Each row was made from one small tree. Brackets hold a mark, then the marks that hang from it, in the order of their numbers. Every link used is in the known rows. Write each row's tree.
Known rows:
[q450 q66]: [  1 -15   3  -1  -2 -12 -24   5  16 -29  15  -3  -2 -15  20   3   1   5
   0   2   2   3  -7   1 -12 -26   0   0 -24   3   4   2  -5  14 -10  12
   3  17 -12  21   9 -11  10   6 -13   1 -13 -12 -12   1   3 -10]
[q698 [q785 [q449 q57 [q110 q450]]]]: [-10   4  -7   0   6 -13  11   3  -9   3   9   0 -21 -22   2  -1   3   3
  17   5   3  -4   0  -8   6  12  -3  -8   4  -6   2   8   0  -2   1  -3
  -1   1  18  -1 -21  11  14  -1  16   3   4  -1   6   4  -6   3]
[q785 [q449 q57 [q110 q450]] q698]: [ 12  34 -17   3  -4 -18  -8  14   9  14  -5   0   9   6  -6  -5   5  -5
  20   0   2   4 -10 -21   7   6  -1 -17  13  -6  -1 -14  -7  -3   2 -10
  -7 -31  13  -8 -23   2   0   2  -9 -18  34  13   3   9   4  -2]
[q449 q110 [q785 q698]]: [  2   7  16 -10  -8   1   1   1  -4  -4  -5   4   0  37 -12  -2   5  -4
   9  -8  -3   9  -7  -8   1  -1  -8   3  -1  -1   3  -4  -2 -11  -2   3
  -5 -11 -24 -17  13 -15 -17   3 -13   8   0   1   1   5  -6   1]
[q449 q57 q785]: [ -3 -20  13 -15  -9  12   0   0  -4  -2  10  12  -3 -31 -13  -9   4  -4
   0 -11   0  -5   2  -5 -15 -10  -7  14 -11  -2  -3  10   4  -2   2  -4
  -1  -5 -22  -3 -13  26 -24  -1  -4  11 -19  -9 -12 -19  -9   2]
[q57 [q449 [q110 q255 q450] q785]]: [ -1 -10 -11   2   3  20   3  -3   0  16  -4   0  -1   6  -5   1  -6   0
  -9  -6   0  -3   8  22   7  12   7  11  16  -2  -3   4   7   9   5  -7
   7  11   0  -9  10  12 -14  -8  23   3 -11  -4  10 -18  -3   4]
[q57 [q449 [q110 q255 q450]]]: [  2 -11 -11  19   4  10   1  -5   6   7  -6   2   7   2   4   6 -10   2
 -10   3  -3  -3   9  21   7   4  11   2   3   4   3  -2   7   9   2  -2
   7   8   8   3   5  -6   2  -1  18  -1  -6  -2  10  -3   2   4]
[q57 [q449 [q110 [q450 q66]] [q785 q698]]]: [  9  19 -22 -16   3   2 -20  10   7  18   3  -4  -8  25  -8  -1   2  -5
  13 -11   8   9  -7  10  10   5  10   2  16   2   4   9   1  11   2  -7
   1  -6 -13   1   8  -1 -11   3  21  -9   9   3  16 -20   4  -7]
[q698 [q785 [q449 q57 [q110 q255]]]]: [ -9  -5  19   1   6  -1   9 -12 -15   6   6  -1 -12 -22   7  -1   1   0
  -2   5  -3  -5   0  -3   7  12  -7  -5   5  -6  -1   5   2  -3   2   5
  -2   5  22  -2  -4  11  14  -6   8   5   5   0  -5   8  -6   3]
[q66 q450]: [ -1 -17 -27   6  -8   0   3 -11  15 -29   9   9  -9 -17  -1   4   4   8
 -13  17  -4  -1   6  -8 -10 -17   2  10 -36   8 -13   9   2 -10   2  -3
   2   7 -15  14   2   0   5   0  -5  21 -35 -20  -2  -5  -6   2]
[q698 [q785 [q449 [q110 q450]]]]: [ -9   3  -9   4   7 -22  17   3  -7  -8   8  -1 -28  -5   2   2   0   3
  18  11   0  -2   0  -8  13   8  -1  -3   5  -6  -1   7   1  -3  -4   7
  -1  11  22   0  -3   6  22  -3  15   8 -10  -4   7   6  -4  -1]
[q698 [q785 [q449 q57 [q110 q255 q450]]]]: [-13  -3  -8   3   7  -7  12  -3 -10   6   0  -5 -11 -24   8  -3  -4   2
   4   3  -4  -5   3  -5   3  21  -9  -8   9  -9  -7   5   5   1   3  -3
   2   3  22  -4 -12  15  16  -8  15   4   3   2   3   4  -5   1]
[q698 [q785 [q449 q57 q110]]]: [-10   3  16  -2   4 -10  11  -3 -13   5  14   2 -20 -24   4  -3   7   0
  10   7   3  -2  -4 -10   5   1  -2  -5   0  -4   5   6   0  -3   1   7
  -5   1  19  -1 -13   8  14   2  10   8   4  -3   2   6  -8   1]
[q57 [q449 q110]]: [  7  -1  19  12   1   6  -1  -4   5   6  10  11  -6   1  -3   3   4  -6
  -3   9   3   3  -1  15   7 -18  19   5  -7   9  13  -3   0   7  -3  10
  -2   6   4   8   5 -15  -1   8  12   7  -2  -9   7  -1   3   0]
[q785 q698]: [ 12  15  19   0   0 -12   1   1   7 -35 -10   4  -1  18  -7   7   8  -8
   7   9  -7   5  -3 -13  -3 -14   1   6 -21   1   2   1  -2  -6 -13   7
  -3 -12 -28  11   8 -10  11   2 -12  13 -21   3 -12   7   3  -4]
[q57 [q449 [q110 q255 [q450 q66]] q785]]: [ -2 -11 -25  -4   3  17 -17   1   5  19   1  -4   0   5   3   0  -9   0
  -7 -12   5  -2   5  21   5   8   4   6  18   1   1   4   4  19   6  -5
   9  13   1  -3  15   7 -13  -5  21  -7  -1  -2  11 -19  -1  -2]
[q653 [q255 [q110 q450]]]: [ -8  -5  -2  10   1 -13  14   5   5 -20  -5 -16  10  -6  -5   5  -5  11
 -20  14 -12  -7  12  18 -13 -18  25   2  -5  29   0  10   8  -7  -5  -2
   0  22   0  24 -11 -12  10   7 -20  -1 -18   5  -5  12   7  -6]
[q653 q255]: [ -4 -12  28   7  -3 -10   3   2   1 -23   5  -8  10 -15   0   6  -3   7
 -27  11 -22  -2   3   4  -8 -29  23   9 -13  10   5   9   0  -9 -10  15
  -3  13 -13  18  -1 -11   6   7  -4  11 -26   3 -19   8   0  -7]
[q785 [q449 q110] q698]: [ 16  36  19   3  -3 -22  -6   2   6  -4  -6   4   3  28  -6  -1   8 -11
  15   9  -4  10 -13 -20  14 -12   2  -8   5  -1   5 -15 -12  -2  -7   9
 -12 -19  15  -4   2 -10  11   4 -15  -2  17   8  -2  14   8  -1]
[q450 q110]: [  4 -17  14   0  -3   2  22   6  -5 -21   3   1  -4  -3  -1  12  -2   4
  -2  14  17  -1  10   2 -10 -21   7   2 -27   2   6  -1  -6 -22 -11  11
   4  10  -2  10   3 -19  10   9 -11   0 -12  -9  -7   9   5   9]
[q449 [q110 q255] [q785 q698]]: [ -4   0  18  -6  -3  13   4  -6  -5  -5 -18  -3  13  40  -4   2  -6   1
 -10 -14  -8   5  -1  -4   0  11 -16   8   6  -4  -5  -8   1  -8   2   4
  -1  -5 -19 -23  23  -7 -17  -4 -17   6   0   9  -6   8  -3   4]

Which tree is each row?
[ -4 -27 -31   1  -5  16  18 -14   4 -17  -4  -2   5  -8   4   7  -6  11
 -29  19   8  -4  18  -1 -14  -8  -2   5 -31   4 -16   4   0 -21   3  -4
   9  14  -4   6  11  -8   9  -1  -9   6 -17 -14  -3   3   2   9] -> [q66 [q450 [q110 q255]]]
[  3  -8  20  16   2  17  -1 -13   0   4   1   6   6  -3   6   6  -4  -2
 -19   7  -3  -2   5  19   6  -9  12   4  -3   7   7  -5   0   9   0   9
   5  10   8   6  13  -8   0   1  11   6  -5  -5   3  -2  -1  -1] -> [q57 [q449 [q110 q255]]]
[  7   3  15   7  -7  -8  -4   4   2  13  13  12   5 -24   0  -5   7  -4
   6   5   1  -3  -3  -9   1 -15   2 -10   1   1   7 -14 -11   3   3   3
  -7  -9  29  -2 -20   3  -4   5 -10  -7  22  -2  -4   7   0   3] -> [q785 [q449 q57 q110]]
[ 14  38 -21  -1   1 -29 -19  16  15   0  -7  -7   3  28   2  -1   2  -2
  22   3   0  11 -12 -17  11  -2  -3 -17  11  -5   1 -13 -12   7  -6  -1
  -6 -16  14   0  -1  -8  10   2 -11 -17  27  11   4   8  10  -8] -> [q785 [q449 [q110 [q450 q66]]] q698]
[ -9  -3  -8   6  11 -12  17  -5  -8  -8  -3  -4 -18  -6   7   3  -3   3
   5   9  -5  -4   2  -4  10  14  -7  -3   8  -6  -6   5   4   0  -4   4
   3  13  25  -2   2  10  23 -11  14  10 -12  -2   3   6  -3   2] -> [q698 [q785 [q449 [q110 q255 q450]]]]
[ -1  -3 -30   8   7 -12   0   7  17 -25   0  -8   0  -5   8   1  -1   9
   6   7  15  -8   9  23 -15 -14   3  -8 -16  24  -3   4   5   7  -3 -10
   6  22  -1  26  -6 -12  14   5 -31  -9  -6  -8   6   1   7  -5] -> [q255 [q110 [q450 q66]]]
[ -6  -3  17 -11  -9  23  -5  -7 -10  17 -13  -3  28  11  -6  -9  -1  -3
  -8 -23  -5   1  -1  -7 -10  18 -20   0   8  -7  -6  -9   2 -10  12  -8
  -2 -22 -26 -23  -1   0 -29  -3 -18  -2  19  12  -7   6  -6   4] -> [q449 q57 [q110 q255] [q785 q698]]
[ -9 -26  19   0  -4  19   7 -11  -6  -4  -8   4  10  16   1   0 -10   6
 -18 -12 -10  -1   6   8  -3   4 -14   7  -1  -3  -3 -10   0  -5   3   5
   4  15  -6 -19  20  -4 -20  -7 -11  11 -10  -4  -4   5 -11   7] -> [q449 [q110 q255] q785]
[  1 -10  21   1   1  25   0 -16  -5  15   1   5  -1   5  -6   1  -1  -7
 -15  -5  -1   0   5  19   9  -1   7  14  11   1   2   2   5   9   2   4
   3  10   2  -7  20   7 -15  -4  17   7  -8  -2   2 -14  -2   4] -> [q57 [q449 [q110 q255] q785]]
[ 11  26 -12   6  -5  -9  -7   6   6  12 -15  -3  23   6   0  -4  -1  -2
   7  -2  -6   1  -6 -15   2  17 -11 -14  20 -10  -8 -16  -5   0   5 -12
  -5 -27  15  -8 -15   6   2  -3 -12 -17  33  16  -1  10   8   0] -> [q785 [q449 q57 [q110 q255 q450]] q698]
[ 16  34  16  -1  -3 -13 -10   3   4  12   0   3  11   7  -6  -7  11 -10
  15   4   0   5 -13 -22   4  -5   2 -11   8  -3   6 -12 -12  -3   0   1
 -15 -30  12  -3 -14  -2   2   5 -14 -12  37  12  -4  10   4  -1] -> [q785 [q449 q57 q110] q698]
[  5  10  21  -5   4  22  -2 -12  -6  16  -6   1   3  26  -9   1   2 -13
 -11  -4  -1   5  -1   9  11   5   8  13  15   2   3   2   3   7   2   3
  -1  -3 -11  -7  22   4 -13  -2  13   2  -1   4   0 -13   1  -1] -> [q57 [q449 [q110 q255] [q785 q698]]]
[-11   4 -18  -6   5 -17  -5  12  -2  11  12  -8 -19 -23  12  -4   1   6
  16  -3   5  -4  -8  -9   5  10  -5 -13   8  -5   1   6   0   6   1  -2
  -1   4  18   4 -15   7  18  -2  13  -6  13  -3   7   2  -3  -6] -> [q698 [q785 [q449 q57 [q110 [q450 q66]]]]]
[  8  16  18  -8   0   8  -5  -3  -1  13   3   5  -8  24 -15  -2   8 -11
   6  -2   6   7  -3   7  12  -4  15   9   9   2   9   4   2   4   0   3
  -3  -9 -10  -4  14  -2 -13   6  15   3   1  -1   6 -15   0  -1] -> [q57 [q449 q110 [q785 q698]]]
[ -7 -26 -33  10  -5  10 -19   9  11   9  -5  -7  32 -19  22   2 -14  18
 -10 -17  -1  -6   2  10 -21  16 -20 -18  -2  -4  -5 -17  -1   7  14 -15
  11  -2  -5  -6 -21 -13 -11  -4 -13 -17  25   1   3  17  -1  -1] -> [q449 q57 [q110 q255 [q450 q66]]]
[ -7  -4 -23 -10  -7  15  -1   6  -4  17 -20  -6  24  11  -5  -7  -8   3
   0 -27  -3   1   4  -1 -10  36 -21  -4  15  -9 -12  -9   4  -7  12 -23
   4 -22 -24 -28 -12   5 -28  -7  -9 -10  15  14   3   1  -3   4] -> [q449 q57 [q110 q255 q450] [q785 q698]]
[ -8 -27 -22  20  -5  13   0   5   2   6 -11   0  29 -19  14   1 -12  15
  -9 -12  -6 -10   9  10 -17  17 -16 -12  -5  -7  -7 -18   2  -4  11 -15
  11  -6  -3 -11 -21 -10 -12  -3 -10  -9  12   2   4  17  -3   6] -> [q449 q57 [q110 q255 q450]]
[  8  16 -13  -7   2   4  -4   7   1  16  -3   1  -7  23 -16  -1   1  -7
  13  -4   5   8   0   8  11   6  14   7  16   1   5   6   4   4   0  -9
   2  -8 -11  -7   5   4 -14   0  23  -1  -5   1  10 -18   0   0] -> [q57 [q449 [q110 q450] [q785 q698]]]
[ -2 -25  -1  -7   3  10  -7  -2   2 -13   1 -13  14  -4  25  13 -10  11
 -23  -1  15   0   7  10 -13 -12  -5  -6 -19   3   0  -5  -6  -3  -6  12
  10  23   0  16  21 -20  17   0 -21 -19   7  -3 -11  11  14   0] -> [q450 q66 [q110 q255]]
[ -7   5 -18  -2   8 -21  -2   8  -2  -4  11  -6 -26  -6  12   1   1   7
  16   7   4   0  -7  -7  12   5  -3  -8   6  -6   2   5  -4   6  -3   6
   0  15  22   4  -1   3  24  -2  12   2   0  -1   9   1  -1  -3] -> [q698 [q785 [q449 [q110 [q450 q66]]]]]
[ -7   2  16  -6   6 -12  11  -5 -11  -3  12   4 -26 -34   0   0   7  -5
  10  12   2  -4  -3 -13   2  -2   1   4  -4  -4   0  16   2   1  -5   7
  -5   5  14  12 -10  24  21  -4  16  12 -14  -4  -6  -6  -5  -1] -> [q698 [q785 [q449 q57]]]
[ 11  15  18 -14   3   5  -4  -5  -2  -1   2   6 -17  10 -19   0   9 -19
   5   2   4   4  -2   4  10 -11  18  21   3   5   5  20   4   3  -8   4
  -5  -4 -19   9  16  17  -6   1  23   7 -23  -3  -6 -32   2  -3] -> [q57 [q449 [q785 q698]]]
[  2   5  16 -20  -7   4  -4   3  -5  -4  -1   4   1  -7 -18  -9   9 -11
   9 -14   0   2  -5 -14 -12  -2  -7  15  -3  -5  -4  13   1  -7   0  -9
  -6 -22 -35  -4  -9  22 -21  -1  -8   4  -9   1 -13 -17  -4   1] -> [q449 q57 [q785 q698]]
